Known rows, with every step that occurs:
seba, geka, zofe, tebif, fevo: [-15   7 -11  -2 -15  21 -15  -6  -6 -25  20 -17  10  -7 -15 -10  14  -8
  40  -7   8  14  -2  60  21  -4  -1 -38  30 -34 -14]
vina, dovev, tebif, zofe, geka: [-12   4  -1   0  -3  37  -5  -8 -10 -16   0  -7  21   0  -6 -10   1  -9
  12  -7   4  12  13 -21  46 -10   0 -29 -20 -33 -19]
zofe, geka, seba: [  1   3   8   6  -4  10  -5  -4  -3 -15   1 -13   8   2  -4   8  23  -1
  13  -4   2  13   4 -42  36  -5   6 -11  -7 -30 -21]
tebif, zepez, seba: [ -4   7  -5 -21 -10  29   8  -5 -12 -26   2  -8   9  -7 -23 -21   0 -12
  20  -9   3  19   3 -35  11  -1   8 -18  25 -25 -36]
geka, zofe, tebif, dovev, vina: [-26  -3  -2 -18  -7  17  -2 -15   0 -28  11  -6  37  -3 -14  63  -6  -9
  36  -4   3  15  12  43  33   1 -11 -26  29 -25 -19]
geka, zofe, tebif, fevo: [-13   5 -10  -3 -16  22 -13  -5  -7 -30  19 -17  10  -6  -8  -7  10  -9
  44  -7   8  13  -2  58  16  -5  -4 -28  46 -28 -17]
dovev, tebif, zepez: [-13   3  -6  -9  -7  47  -5 -10 -10 -28  -1 -12   9   1  -6  -6  15  -9
  22  -8   1  12   2 -17  11  -2  -4 -35   9  -9 -30]
zofe, tebif, zepez: [ -9   6  -4  -8 -14  30   5  -7 -17 -33   4 -18   9  -4 -10 -11  14 -11
  35 -13   4  10   0  52  11   4   1 -24  43 -31 -29]
zofe, tebif: [ -9   2  -2  -1 -18  11   1  -6  -7 -34   9 -19  15  -5  -3   6  12 -12
  35  -6   9  15   3  56   6  -1 -13 -23  36 -22 -20]
geka, seba, bafo: [ -6   4  29   8  -2  14 -13  -7   6 -32 -20  -7   5  -1  -4   8  -5  -4
  12  -2  -3  13   6 -72   3  -1  -6 -16   9  11 -24]
seba, zepez, tebif, dovev: [  3   6  -1   6  -6   6   4  -5   2 -32   6 -14  19  -8 -12  39  -1 -19
  40  -1   4  25   7  71   1   5 -15 -10  65 -23 -21]
viku, geka, zofe, tebif, fevo: [-13  14  -8  -4 -15  22 -16  -4  -6 -25  22 -18   8  -6   5   7   2 -12
  44  -6   8   9  -2  60  20   1   0 -24  36 -29 -18]
viku, geka, zofe, tebif: [-11   9   3 -13 -14   8  -1  -6  -1 -25  30 -18   9  -5  11  35   1 -12
  44  -5  15   7   1  81  18   7   6 -17  22 -37 -21]
dovev, tebif, zofe, geka: [ -5   6   0   1 -10  37  -1  -4 -12 -17   1 -12  13   0  -3 -15   8  -9
  12  -5   4  15   4 -13  39  -8  -1 -28  -7 -34 -19]
seba, zepez: [  5   7   4  -5 -11  -8   6  -3   8 -30   9 -10   8  -6 -12   0  -5 -19
  27  -2  11  21   9  26   7  -3 -10 -11  35 -17 -27]
vina, dovev, tebif, zepez, seba, bafo: [-28   5  18 -11   2  44 -12 -11  -1 -34 -21   5  13  -6 -23 -13 -34 -13
  12  -8  -2  17  17 -76  10  -4   0 -32   1   6 -37]
geka, viku: [  2  26  -1 -15  -2   8  -6  -8  -4 -22  31 -15  16  -2  -6   7   2 -18
   8  -7   7  15   7 -67  16  -4 -15 -14 -12  -8 -15]
vina, dovev: [-10   2  -3 -12   1   8  -5 -14   3 -28   1  -5  30  -1 -11  19  -3 -10
  19  -7   6  13  22 -29  19 -10 -16 -19  -8  -1 -21]
zofe, tebif, zepez, seba, bafo, kevi: [-18   9  26  11   1  42 -14  -7  -1 -34 -11  -3  10  -8 -14 -14 -47 -14
  23 -10  -3  11   9  -3   3   9   5 -27  31  -4 -33]
vina, dovev, tebif, fevo: [-25   3 -11   2  -3  42 -29 -13  -2 -28  -3  -6  22  -2 -10  -3   2 -10
  24  -7  -1  15  12 -38  20 -14 -20 -42   0   6 -20]
geka, zofe: [  3   0  -1 -20  -9   6   5  -8   4 -24  29 -14  12  -1  -5  21  11  -4
  30  -2  13  14   3  11  12  -5   0 -16  14 -20 -18]
zepez, seba, geka, zofe, tebif: [-16   1  -1 -13 -14  11   1  -7  -3 -24  28 -13  11  -9 -22   5   6  -9
  38  -5  15  18   0  68  21   1  12 -37  16 -49 -20]
kevi, bafo, seba: [  7   8  13  20  -8   5 -36 -10   9 -30   5   2  19   6   6  23 -12  -9
  26   7  -5  27  12  15   2   3 -25 -27   7  -9 -23]
zepez, seba, geka, zofe, tebif, fevo: [-19   7 -10  -6 -15  24 -14  -4  -7 -24  20 -13   9 -10 -22 -18   5  -9
  39  -7   8  18  -3  49  22  -4   6 -40  31 -40 -19]
seba, geka, zofe, tebif, dovev, vina: [-30  -1  -2 -17  -5  15  -3 -16   1 -23  13  -5  36  -3 -20  60  -3  -8
  31  -4   4  16  12  43  39   2  -9 -36  13 -31 -15]
bafo, kevi: [  2   6   9   9  -1  22 -10  -9   4 -27   6 -12  17  -2   0  10 -14 -10
  21  -4   2  11  10  -5   4   3 -13 -21  15   3 -21]
dovev, tebif: [-13  -2   0  -3  -9  32 -11 -12   1 -28   3 -12  14   0  -1  12  14 -10
  19  -1   4  18   4 -30   7  -7 -21 -37  -4   5 -22]
kevi, bafo, seba, zepez, tebif: [ 13  10   9  32  -4  -2 -20  -4  10 -35  10  -2  13  -5  -6   8 -13 -22
  44   3   5  31  13 100   3   6  -9 -13  56 -31 -26]
tebif, zofe, geka, viku: [  5  30   1 -10  -2  18  -2  -4 -13 -13  29 -13  14  -1  -7 -14  -2 -18
   3 -10   6  12   7 -57  42  -4   0 -13 -20 -37 -13]
bafo, seba: [  3   7   5  11 -10   3 -12  -8   5 -32   6  -4  19   8   3  15   0  -9
  22   5  -1  30  10  -6  -3  -2 -26 -26  10  -7 -22]
seba, geka, viku: [ -1  29  -1 -13   0   7  -8 -10  -1 -14  32 -13  14  -4 -15   3   7 -16
   1  -8   8  17   7 -66  25  -1 -12 -30 -37 -18 -10]
kevi, bafo: [  9   6   8   3 -10  11 -26  -8   6 -26   4  -9  15  -4   2  17  -1  -9
  24   0   2  13  10  12  10   1 -17 -16  12  -7 -22]
zofe, geka, seba, bafo: [ -7   7  31   8  -2  16 -10  -5   4 -25 -18  -6   5  -1  -3   3  -7  -4
   6  -3  -2  13   9 -67  21  -3  -1 -13  -2  -2 -23]
seba, geka, zofe, tebif, dovev: [-17   0  -2 -12 -11  13   0  -9  -2 -25  21 -18  20  -5 -15  50   9  -8
  38  -3   7  18   1  73  12   5  -7 -34  28 -36 -14]
dovev, tebif, zepez, seba, bafo: [-20   7  20 -10  -5  44  -7  -7  -3 -34 -19  -1   6  -7 -17 -18 -26 -13
  12  -6  -2  18   7 -69   2  -2  -1 -30  13   5 -36]

Rows:
[-14   6  -4  -3  -8  24  -4  -8 -11 -27  21 -10   9   1 -14  -2  10  -7
  39  -9   6  18   0  78  17   7  12 -40  22 -49 -26] | bafo, seba, geka, zofe, tebif, zepez
[-25  -1  -1 -12  -8  18  -2 -15  -2 -30  -1  -6  39  -3 -12  56  -6 -11
  31  -4  -1  16  13  28  30   1 -21 -26  31 -17 -20] | zofe, tebif, dovev, vina
[  7  10   0  -3 -12  20   9  -2 -12 -17   4 -14  12  -1  -3 -18   8  -8
  13  -7   5  14   5  -6  38  -7  -1 -14   5 -39 -18] | tebif, zofe, geka
[-15   5 -11   4 -12  41 -24  -9  -3 -28   0 -13  12  -2  -4 -10  12 -10
  24  -4   0  17   2 -28  11 -11 -21 -40  15   5 -18] | dovev, tebif, fevo
[  3  13   3 -24  -8   5   0  -6   6 -17  33 -15   8  -1  17  44   0  -9
  30  -2  14   7   5  13  17   4   4  -8  -4 -22 -21] | viku, geka, zofe
[ 15   6  -3  13 -11  20   7  -4 -14 -31   3 -16  14  -7  -6 -18  15 -12
  34  -7   2  17   1  38   8  -2   1 -14  46 -31 -18] | zepez, tebif, zofe
[ -8   9  27   9   2  29 -14  -8   9 -32 -10  -1  12  -7 -10  -4 -47 -12
  13  -5  -3  14  13 -45  -1   4  -6 -23  15  13 -29] | zepez, seba, bafo, kevi
[-14   2  -5 -22 -12  30   7  -5 -14 -28  16  -9   8  -9 -25 -17  -3 -12
  36  -9   8  17   0  27  15   1  21 -24  37 -46 -35] | geka, zofe, tebif, zepez, seba
[-16   3  -5 -17  -8  45  -2  -8 -11 -27   0  -6   9  -6 -22 -19  -2 -12
  20  -6   2  20   3 -43  12  -3   7 -33  12 -20 -37] | dovev, tebif, zepez, seba
[-26  -4  -1  -4   2  34 -18 -16   4 -28  -1  -4  27   0  -9  21   1 -10
  18  -3   4  15  18 -40  18 -11 -18 -40 -23   6 -23] | vina, dovev, tebif
[ -7  14  35  21   8  25 -26  -8  11 -25 -11  -5   7  -2  11  24 -37  -9
  16  -5  -6   4  11 -47   6  12   1 -16  -2  13 -26] | viku, geka, seba, bafo, kevi
[ -2   5   1  -6  -5   1  -8 -10   9 -19  31  -5  13   3 -12  21   7  -3
  24   2   9  25   5  21  17  -1  -1 -38 -14 -31 -14] | bafo, seba, geka, zofe
[ -6  15  33   5  -2  11 -16  -6   8 -26 -16  -8   2  -2  13  26 -14  -8
  12  -3  -2   8   8 -71   7   5  -2  -9  -5  10 -26] | viku, geka, seba, bafo
[ -7   8  33  24   8  28 -23  -7   8 -24 -12  -4  10   0  -2   6 -31  -6
  10  -4  -5   8  12 -43  17   5   1 -20   1   3 -24] | zofe, geka, seba, bafo, kevi
[ 12   7   1  13  -8  -1   6  -2   4 -34  10 -13  10 -10 -11  -1   4 -21
  40  -4  11  23   9  77   5   0  -5  -6  61 -27 -23] | seba, zepez, tebif
[ -5   8  33  27   8  33 -20  -6   3 -24 -15  -4   8  -1  -3  -5 -33  -5
  12  -6  -7   7   8 -40  20   6   9 -21   5  -5 -23] | tebif, zofe, geka, seba, bafo, kevi
[ -7   5  33  24   7  26 -23  -9  10 -30 -13  -5  10  -1  -3  11 -30  -6
  15  -4  -6   9   9 -46   3   6  -2 -21  10  15 -24] | geka, seba, bafo, kevi
[-13   1  -3  -9 -13   8   0  -8  -1 -24  29 -17  11  -6 -15  13  14  -7
  39  -6  15  15   0  82  20   1   5 -35  15 -43 -15] | seba, geka, zofe, tebif
[  3   4  -5   2  -8  15   3  -7  -4 -31   4 -18  23  -6  -4  43  12 -12
  34  -2   1  22   6  44  -1   2 -21 -13  51 -14 -15] | zepez, tebif, dovev
[  9   7   7  23  -2   1   0  -1   2 -25   8 -11   6  -8 -12  -2   9 -16
  36  -3   8  21   6  62  25   1  11  -3  47 -44 -24] | zofe, geka, seba, zepez, tebif
[ 14   8   0  16  -9  11   8  -2  -8 -32   5 -13   9 -10 -13 -23   4 -19
  40  -7   6  20   4  66   9   0   7 -11  58 -40 -22] | seba, zepez, tebif, zofe
[-11   8 -10   4 -19  24 -13  -5 -10 -33   4 -18  12  -6  -6 -15  11 -12
  37  -7   3  15  -1  39  11  -6 -15 -28  47 -17 -18] | zofe, tebif, fevo
[-12   2  -4  -6  -3  17   0 -14   0 -29  -1  -6  39  -4 -11  56  -1 -12
  29  -3  -2  19  15  20  28   0 -20 -17  36 -13 -18] | zepez, tebif, dovev, vina
[ 14   9   3  26  -8   8   0  -2  -6 -34   6  -7  12  -5 -10 -19  -3 -19
  41  -2   2  27   5  71   6   1   3 -17  55 -42 -23] | bafo, seba, zepez, tebif, zofe
[ -5   9  26  14   2  26 -16  -9  10 -32 -10  -6  13  -3   0   6 -38 -10
  15  -5  -2  10  13 -27  -3   5 -15 -22  15  20 -23] | seba, bafo, kevi
[ -6   9  -2 -13 -10  10   3  -7   0 -17   7  -8  12  -8 -27 -10   7 -10
   9  -4   7  24   6 -35  17  -4  -4 -36 -15 -24 -21] | zepez, seba, geka
[ 12  11   0   9  -9  21   9   0 -14 -19   4 -15  13  -4  -4 -21  11 -11
  22  -8   6  16   5  32  36  -5   4 -10  24 -47 -17] | zepez, tebif, zofe, geka
[-14   2   3   2 -11   5  -9  -9   1 -27  29 -10  13  -1 -12  16   7  -7
  40  -1  11  22   1  86  16   3   1 -41  12 -45 -16] | bafo, seba, geka, zofe, tebif
[-15  -3  -1 -14 -12  15   1  -9  -4 -30  19 -18  21  -4  -8  53   6  -9
  43  -2   6  17   1  73   6   3 -10 -24  42 -30 -16] | geka, zofe, tebif, dovev
[  5   4  12  12  -4   1  -1  -1   0 -20   4  -7   3  -3 -16 -12   2 -13
  24  -3   5  17   3   9  35  -1  17 -10  22 -47 -27] | tebif, zofe, geka, seba, zepez
[-14   7   0 -15 -11  14  -2  -8  -3 -25  22 -19  18  -4   6  67  -3 -12
  43  -2   6  12   1  74  10  10  -7 -19  32 -31 -17] | viku, geka, zofe, tebif, dovev
[  3   1  10   7  -4  -7  -4  -4   7 -27   5  -9   4  -4 -16   6   6 -13
  28   0   6  19   4   3  14  -1   5 -11  29 -24 -28] | geka, seba, zepez
